Known rows, with every way that one mark hangs from another
(C P): [-1.278 -2.335 -1.626  0.481 -1.486 -1.801  1.108  4.590  2.334  0.630
 -1.191  1.858 -0.239  2.092 -1.388 -2.320 -2.310  0.156  0.576 -3.159
  1.076 -0.697  1.543  0.376 -0.023]
(B E (Q (P C)) Y): [ 0.245 -0.472  2.444  0.330  1.680 -4.645  1.465 -2.928  2.273  1.605
  1.876  1.491  0.095 -1.330 -1.251  2.551  0.420 -0.513 -2.752 -1.419
 -0.184 -2.155 -2.935  2.560  0.491]
(E (B (Q P))): [-1.861 -3.125 -2.205 -0.414  1.649 -0.327  1.211 -0.325  2.088 -0.192
 -0.622  1.967 -1.907 -2.285 -2.397 -0.369  1.596  0.611  0.983 -2.851
  4.353  0.816 -1.036  0.036  0.741]
(E B): [-2.251 -2.755 -2.528  0.078 -0.419 -0.059  1.209  4.707  0.529 -1.661
 -1.336  1.900 -1.492 -0.484 -2.104 -1.969 -0.377  0.683  1.091 -3.324
  3.054  0.280  0.407 -0.779  0.493]
(B Q): [-1.863 -2.124 -1.248  0.675  0.594 -0.896  1.901  3.407  1.866  0.187
 -1.066  2.378 -0.211  0.353 -1.855 -1.947  0.636  0.219 -0.653 -3.476
  2.428 -1.222 -2.500 -0.543  0.189]
(Q K P): [ 0.368 -2.548 -2.959 -0.250  1.234  1.200  0.676  1.132  2.497 -2.195
 -1.003  1.723  0.013 -0.670  0.427  0.224 -1.113  0.016 -0.210 -4.470
  2.073 -0.302  3.089  1.230 -0.081]
(Y (B E (Q P))): [-0.500 -0.216  1.517  0.956  1.551  0.359  2.040  1.913  2.515  1.154
  1.093  1.388 -1.511 -0.165 -2.598  3.990  0.727  1.882 -0.108 -3.494
  3.569 -1.119 -3.486  0.985 -0.300]
(Y B): [-0.865 -0.451 -0.119  1.193 -1.176  1.707  1.550  7.159  1.281 -0.635
 -0.724  2.378 -1.943  1.882 -2.160 -0.471 -1.255  1.671  0.275 -4.145
  3.505 -0.805 -0.679  0.166 -0.194]
(Y (P C (Q K))): [ 0.015 -1.322  1.389  0.235 -0.444 -1.061 -1.631 -1.307  1.854 -1.306
  0.639  1.314 -1.532 -1.410 -0.048 -2.099 -3.299 -0.323 -0.340 -2.173
  0.835 -0.870  2.546  1.151 -2.174]
(B E): [-1.428 -1.739 -0.203  1.237 -0.377 -1.490  2.270  5.578  1.012 -0.325
 -0.118  1.302  0.202  1.245 -1.646  0.475 -1.065  0.634 -0.892 -3.956
  0.503 -1.695 -1.206  0.439 -0.061]
(P C (Q B)): [-0.639 -0.885 -0.160 -0.385 -1.389 -3.642  0.485 -1.746  1.113  0.797
  1.100  0.311 -0.412 -2.247 -0.658 -1.095 -3.063  1.118  1.284 -0.929
  2.906 -0.612 -1.013  1.789 -1.819]
(C (P (Q (K F)))): [ 0.264 -2.796 -0.742 -2.096 -1.151 -3.977 -1.078  3.441  1.649  0.533
 -1.591  0.636 -1.204  0.487 -0.357  0.064 -3.487  0.931  1.434 -2.796
  2.695 -2.033  3.869  0.450 -1.269]
(Y (B E Q) (P C)): [-1.069  0.471  4.939  2.536 -0.295 -0.228 -0.271  1.461  2.147  0.878
  1.873  1.104 -2.473  0.736 -2.892  0.894 -1.525  0.902 -0.766 -2.274
  1.487 -1.362 -4.917  0.344 -1.772]
(E (B (Y (P C Q)))): [-0.879 -0.919  1.840 -0.142 -1.115 -3.068 -0.509 -1.648  0.053 -0.681
  1.091  1.783 -3.015 -1.902 -2.259 -1.292 -0.871 -0.357 -0.793  0.028
  1.391 -0.123  0.995  1.258 -0.718]
(P Q): [-1.142 -1.739 -0.544 -0.244 -0.767 -2.002  2.189  3.806  0.882 -0.010
 -0.316  2.087 -0.942 -0.068 -1.511 -1.132 -1.168  1.134  0.123 -2.892
  2.587 -1.126  1.237  0.657 -0.350]
(B (Q K)): [-0.927 -1.719 -2.356 -0.020  2.002 -0.280  0.558  2.279  2.185 -1.304
 -1.417  2.178  0.643 -0.918 -0.881 -1.468  0.482 -0.020 -0.399 -4.176
  2.270 -1.193 -1.255 -0.873 -0.338]
(B E (Y (P C))): [-0.345 -0.546  3.272  2.136 -1.047 -2.922  0.383  1.101  0.999 -0.461
  1.072  1.292 -0.469  1.287 -1.365  0.605 -1.540 -1.293 -3.249 -1.432
 -2.076 -2.095 -1.671  1.904 -0.583]
(P C): [-0.943 -1.696  0.432  0.819 -1.314 -1.899  0.329  2.783  1.722 -0.352
 -0.076  1.651 -0.610  0.629 -0.630 -3.383 -3.387 -0.012 -0.675 -2.993
  0.924 -1.259  0.324  1.008 -0.219]
(K F (Q (P C))): [ 0.306 -4.042  0.766  0.447 -2.208 -2.344 -1.292  2.882  2.065  1.183
 -1.132  0.193 -3.378  2.349  0.534 -0.562 -6.007  1.034 -0.275 -3.540
  4.019 -3.035  1.945  1.908 -0.479]
(C (P (Q K))): [ 0.024 -1.403 -1.525 -1.684 -0.005 -2.809  0.106  1.397  2.294  0.034
 -0.489  1.465  0.052 -0.971 -0.641 -0.723 -2.584  0.826  1.477 -2.885
  1.603 -0.927  4.021  0.548 -1.229]
(K F (Q (B E) P)): [-0.106 -3.944 -1.553  0.727 -1.354 -2.087  0.342  3.234  0.915  1.121
 -1.037 -1.856 -1.291  1.853 -0.589  5.110 -3.798  2.117  0.898 -3.305
  4.952 -2.433 -1.349  1.465 -1.493]

Rows
[-1.382 -0.047  2.706  2.698  0.226  1.470  1.241  4.079  1.678 -0.044
  0.623  1.400 -2.002  1.570 -3.579  2.160  0.443  1.196 -0.688 -2.985
  2.287 -1.201 -4.789 -0.722 -1.420] -> (Y (B E Q) P)
[-0.436  0.965  5.516  1.522 -1.590 -1.182 -0.100  1.682  1.214  0.806
  2.625  0.768 -3.160  0.307 -2.208  1.210 -3.440  1.521 -0.193 -1.742
  1.515 -1.389 -1.173  1.621 -2.291] -> (Y (B E) (P C Q))
[ 0.598 -3.726 -3.645 -0.653  0.330 -0.053 -0.981  0.908  1.658 -1.420
 -1.886 -0.329 -0.587 -0.741  0.601  2.690 -1.928  0.672  0.969 -3.380
  4.156 -0.494  1.024  1.348 -1.236] -> (Q B (K F) P)
[ 1.021 -3.432 -0.179 -0.801 -0.147 -1.609 -2.003  0.687  2.303 -1.013
 -0.860  0.588 -1.820 -0.311  1.315 -0.381 -4.282 -0.149 -0.388 -3.602
  2.208 -1.654  2.837  1.834 -0.556] -> (Q (K F) (P C))
[ 0.834 -1.375 -1.745  0.665 -1.007 -2.384  0.215 -2.616  1.739  0.681
  0.360 -0.058 -0.421 -0.039 -0.204  2.141 -3.085  0.496 -0.627 -1.243
  3.344 -1.590 -0.431  2.927 -0.755] -> (K (Q (B Y) (P C)))
[-0.619 -1.956  0.615  0.584  0.792 -1.770  0.408 -2.499  3.269  1.073
  0.732  1.829 -1.164 -1.093 -0.643 -1.799 -1.216 -0.178 -0.565 -2.494
  2.261 -0.770 -1.301  1.667  0.129] -> (B (Q (P C)))
[-1.303 -1.669  0.027  1.775  0.311 -0.510  1.619  1.726  1.366 -0.481
 -0.953  2.940 -0.571  1.482 -2.411 -0.287  2.151 -1.168 -3.131 -1.803
  0.691 -1.202 -3.081  0.223  0.051] -> (B Q (Y P))
[-0.292 -0.500 -1.976 -0.666 -0.314 -3.491  2.344  0.504 -0.012  0.024
 -0.039  1.202  0.667 -1.385 -1.686  2.092  0.475  0.587 -0.454 -0.710
  2.734 -0.924 -1.242  1.518 -0.686] -> (P (Q (B Y)))
[-0.292  0.839  0.477  0.353  2.236  0.436  0.622  3.808  1.834 -0.921
  0.204  1.339 -0.135 -0.777 -2.301  2.880  0.235  1.573  0.120 -4.414
  2.770 -1.716 -3.571 -0.692 -1.116] -> (Y (B E (Q K)))
[-0.201 -0.115  4.314  1.067 -0.980 -4.688  0.701 -0.668  0.449  0.490
  2.206  1.179 -1.035 -0.239 -1.711  1.207 -1.566 -0.474 -2.621 -0.365
 -1.149 -2.193 -0.717  2.375 -1.100] -> (B E (Y (P C Q)))
[-0.675 -3.179 -1.429 -0.613  1.044 -1.446 -0.638  4.407  1.603 -0.958
 -2.487  1.277 -0.717  0.293 -0.645 -0.433 -0.599  0.272 -0.461 -4.123
  3.243 -2.242 -1.506 -0.885 -0.491] -> (B (Q (K F)))
[-0.974 -1.608  2.567  1.164 -1.869 -1.793 -0.131  0.006  1.636  0.196
  0.977  1.562 -2.430 -0.006 -0.986 -3.021 -3.375 -0.083 -0.612 -1.512
  0.910 -0.823  1.228  1.370 -1.437] -> (Y (P C Q))
[ 0.129  0.229 -0.002 -0.593 -1.030 -4.978  1.043 -2.611  0.442  0.590
  1.242  0.819  0.214 -2.156 -0.965  0.459 -1.479  0.381 -0.494  0.197
  1.948 -1.250 -1.313  2.349 -1.119] -> (P C (Q (B Y)))
[-0.175  0.056 -0.532 -0.707 -0.862 -6.307  2.040 -0.676  0.771  2.067
  1.139 -0.060  1.550 -0.919 -2.285  4.232 -0.501  0.994  0.451  0.053
  1.007 -1.414 -1.350  2.107 -1.373] -> (C (P (Q (B E Y))))
[-0.843 -0.951 -0.680  2.264 -0.606 -1.177  1.659  1.212  0.218 -0.949
  0.257  0.281  1.038  1.005 -2.140  3.578  0.651 -0.491 -1.706 -1.038
  0.085 -0.799 -3.520  1.385 -1.386] -> (Q (B E (Y P)))
[-0.905 -2.687 -3.322 -1.399  2.804  0.435 -0.173 -1.829  2.363 -1.894
 -0.911  1.680 -0.993 -3.663 -1.278  0.590  1.625  0.363  1.139 -3.500
  4.038  0.929  0.399 -0.329  0.161] -> (E (B (Q K P)))
[ 0.886 -1.677 -2.561 -0.296  0.666 -0.335 -1.044 -4.161  2.622 -1.205
  0.469 -0.007  0.530 -2.626  1.130  0.258 -3.014  0.285  0.975 -2.485
  2.457  0.402  1.019  2.352 -1.432] -> (Q B K (P C))
[ 0.524 -3.857 -1.985 -0.771  0.362 -0.089 -0.593  3.521  1.902 -1.590
 -2.114  1.034 -1.335  0.588  0.591  0.959 -2.138  0.256 -0.199 -4.402
  3.010 -1.399  2.943  1.199 -0.108] -> (Q (K F) P)
[ 0.261 -1.148  1.031 -0.137  2.692 -2.608 -0.213 -3.588  3.172  0.189
  1.489  0.586  0.381 -2.883  0.100  1.567 -1.101  0.008 -0.670 -3.125
  0.732 -1.456 -1.132  1.741 -0.736] -> (B E (Q K (P C)))
[-0.946 -1.511 -2.302 -0.612 -1.508 -3.633  1.176  0.008  1.790  1.783
 -0.008  0.432 -0.022 -0.891 -1.639  0.076 -2.245  1.378  2.498 -0.847
  3.069 -0.006  0.756  1.135 -1.675] -> (C (P (Q B)))
[ 0.304 -0.196  1.059  0.129  0.720 -2.121  0.819  0.815  0.345 -1.722
  0.676  1.210  0.168 -0.783 -1.411  3.335  0.355 -0.490 -2.294 -1.884
 -0.603 -1.932  1.025  1.016 -1.359] -> (B E (Y (P (Q K))))
[-0.386 -3.125 -3.935  0.922 -0.870  0.372  1.133  0.771  1.670  0.132
 -1.120 -0.078 -0.790  0.722 -0.619  1.683 -2.696  1.639  1.349 -3.232
  5.173 -0.790  0.060  1.455 -1.070] -> (K (Q B P))
[ 0.119 -1.307 -3.203  1.023  0.359  1.030 -0.180 -0.193  0.766 -3.031
 -1.161  1.019  1.126 -0.104 -0.804  1.701  0.811 -1.180 -1.348 -1.768
  0.919 -0.085 -0.677  0.758 -1.693] -> (Q (B (Y P)) K)
[ 0.447 -1.558 -2.313  0.743 -0.001 -2.094  2.059  0.176  0.874  0.587
  0.136 -0.512  0.702  0.389 -1.213  5.941 -0.983  1.227 -0.883 -2.191
  2.829 -2.037 -1.665  2.446 -0.724] -> (K (Q (B E Y) P))
[-1.012 -1.465  0.756  1.171 -1.837 -1.695 -0.406 -2.476  1.335  0.243
  1.210  0.246 -1.456 -1.261 -0.986 -1.028 -3.006  0.339  0.807 -0.298
  2.315  0.060 -0.805  1.627 -2.594] -> (Y (P C (Q B)))
[-0.542  0.390  4.576  2.761 -1.733  0.626 -0.476  3.359  1.595 -0.296
  1.658  0.937 -2.602  1.731 -2.215  0.745 -3.288  0.792 -0.597 -2.660
  0.680 -1.171 -2.117  1.265 -1.796] -> (Y (B E) (P C))
[-0.678 -0.211  2.789  2.346 -2.087  1.886 -0.762  3.297  1.985 -0.677
  0.539  1.844 -3.327  2.243 -1.647 -1.924 -3.375  0.465 -0.357 -2.550
  1.850 -0.428 -0.618  0.903 -1.479] -> (Y B (P C))
[-0.569 -0.582 -1.630  0.747 -0.005 -2.728  2.574  2.165  0.096 -0.296
  0.137  0.456  1.996  0.039 -1.866  3.620  0.659  0.325 -1.195 -1.756
  0.927 -1.433 -3.474  1.400 -0.331] -> (Q (B E Y))
[-0.622 -2.015 -1.296 -1.367  2.539 -1.043 -1.505 -4.481  2.857 -1.185
  0.453  1.191 -1.335 -4.515 -0.555 -1.095 -0.501  0.069  1.158 -2.643
  3.221  0.724  0.302  0.399 -0.262] -> (E (B (Q K (P C))))
[ 0.076 -2.605 -0.147  0.881 -1.267 -1.144 -0.029  0.762  2.601  0.687
 -0.111  0.940 -1.990  1.155  0.095 -1.340 -5.056  0.715 -0.119 -3.542
  2.962 -1.917  1.965  2.095 -0.306] -> (K (Q (P C)))
[-0.055  0.464  3.554  1.075  0.928 -1.309  0.639 -0.899  2.862  1.752
  2.199  1.130 -1.971 -0.926 -1.966  2.500 -1.325  1.531 -0.248 -2.770
  2.767 -1.276 -3.557  1.812 -0.530] -> (Y (B E (Q (P C))))
[-1.825 -1.371 -1.875 -0.618  1.304 -2.024  1.594  2.001  0.289 -0.890
 -0.919  2.676 -0.698 -1.502 -3.165 -0.229  3.124 -0.027 -0.990 -1.876
  2.889 -0.475 -2.799 -0.683  1.050] -> (E (B Q Y))
[-1.346 -2.508 -0.234 -0.538  1.057 -1.910 -0.133 -3.028  2.563  0.310
  0.831  1.456 -2.153 -3.252 -1.680 -1.560 -0.328  0.195  0.883 -1.906
  3.449  0.509 -0.998  0.647  0.366] -> (E (B (Q (P C))))
[ 0.700 -1.258 -1.067  0.144  1.117 -1.824 -0.644 -4.136  2.407 -0.930
  1.506 -1.034  1.467 -3.008  0.771  2.968 -2.791  0.383  0.726 -2.412
  1.238 -0.316 -0.349  2.471 -1.782] -> (Q (B E) K (P C))
[-1.031 -2.018 -1.911 -0.909  1.938 -1.639  1.750 -1.177  1.308 -0.473
 -0.356  2.439 -1.337 -2.210 -2.510  1.379  3.217 -0.098 -0.946 -1.623
  3.421  0.128 -1.338  0.803  1.359] -> (E (B (Q P) Y))
[ 0.552 -2.081  1.166 -1.620 -0.874 -4.101 -1.897  1.865  1.004 -0.359
 -0.512  0.566 -1.928 -1.036  0.572 -1.168 -4.597  0.744  0.196 -2.812
  2.480 -2.598  2.377  1.102 -1.433] -> (P C (Q (K F)))
[-0.063 -1.160 -3.236 -1.487  0.068 -2.807 -0.163 -1.221  1.996  0.190
 -0.297 -0.062  1.220 -2.240 -0.676  0.711 -2.340  1.238  2.855 -1.588
  2.788 -0.018  2.118  0.877 -2.209] -> (C (P (Q B K)))
[-0.921 -0.376  0.378  0.666  1.481 -3.584  2.769  2.666  0.896  0.589
  0.142  2.016  0.871  0.163 -2.581  2.257  2.387 -0.280 -2.610 -2.423
  0.242 -2.727 -4.307  0.311  0.547] -> (B E Q Y)
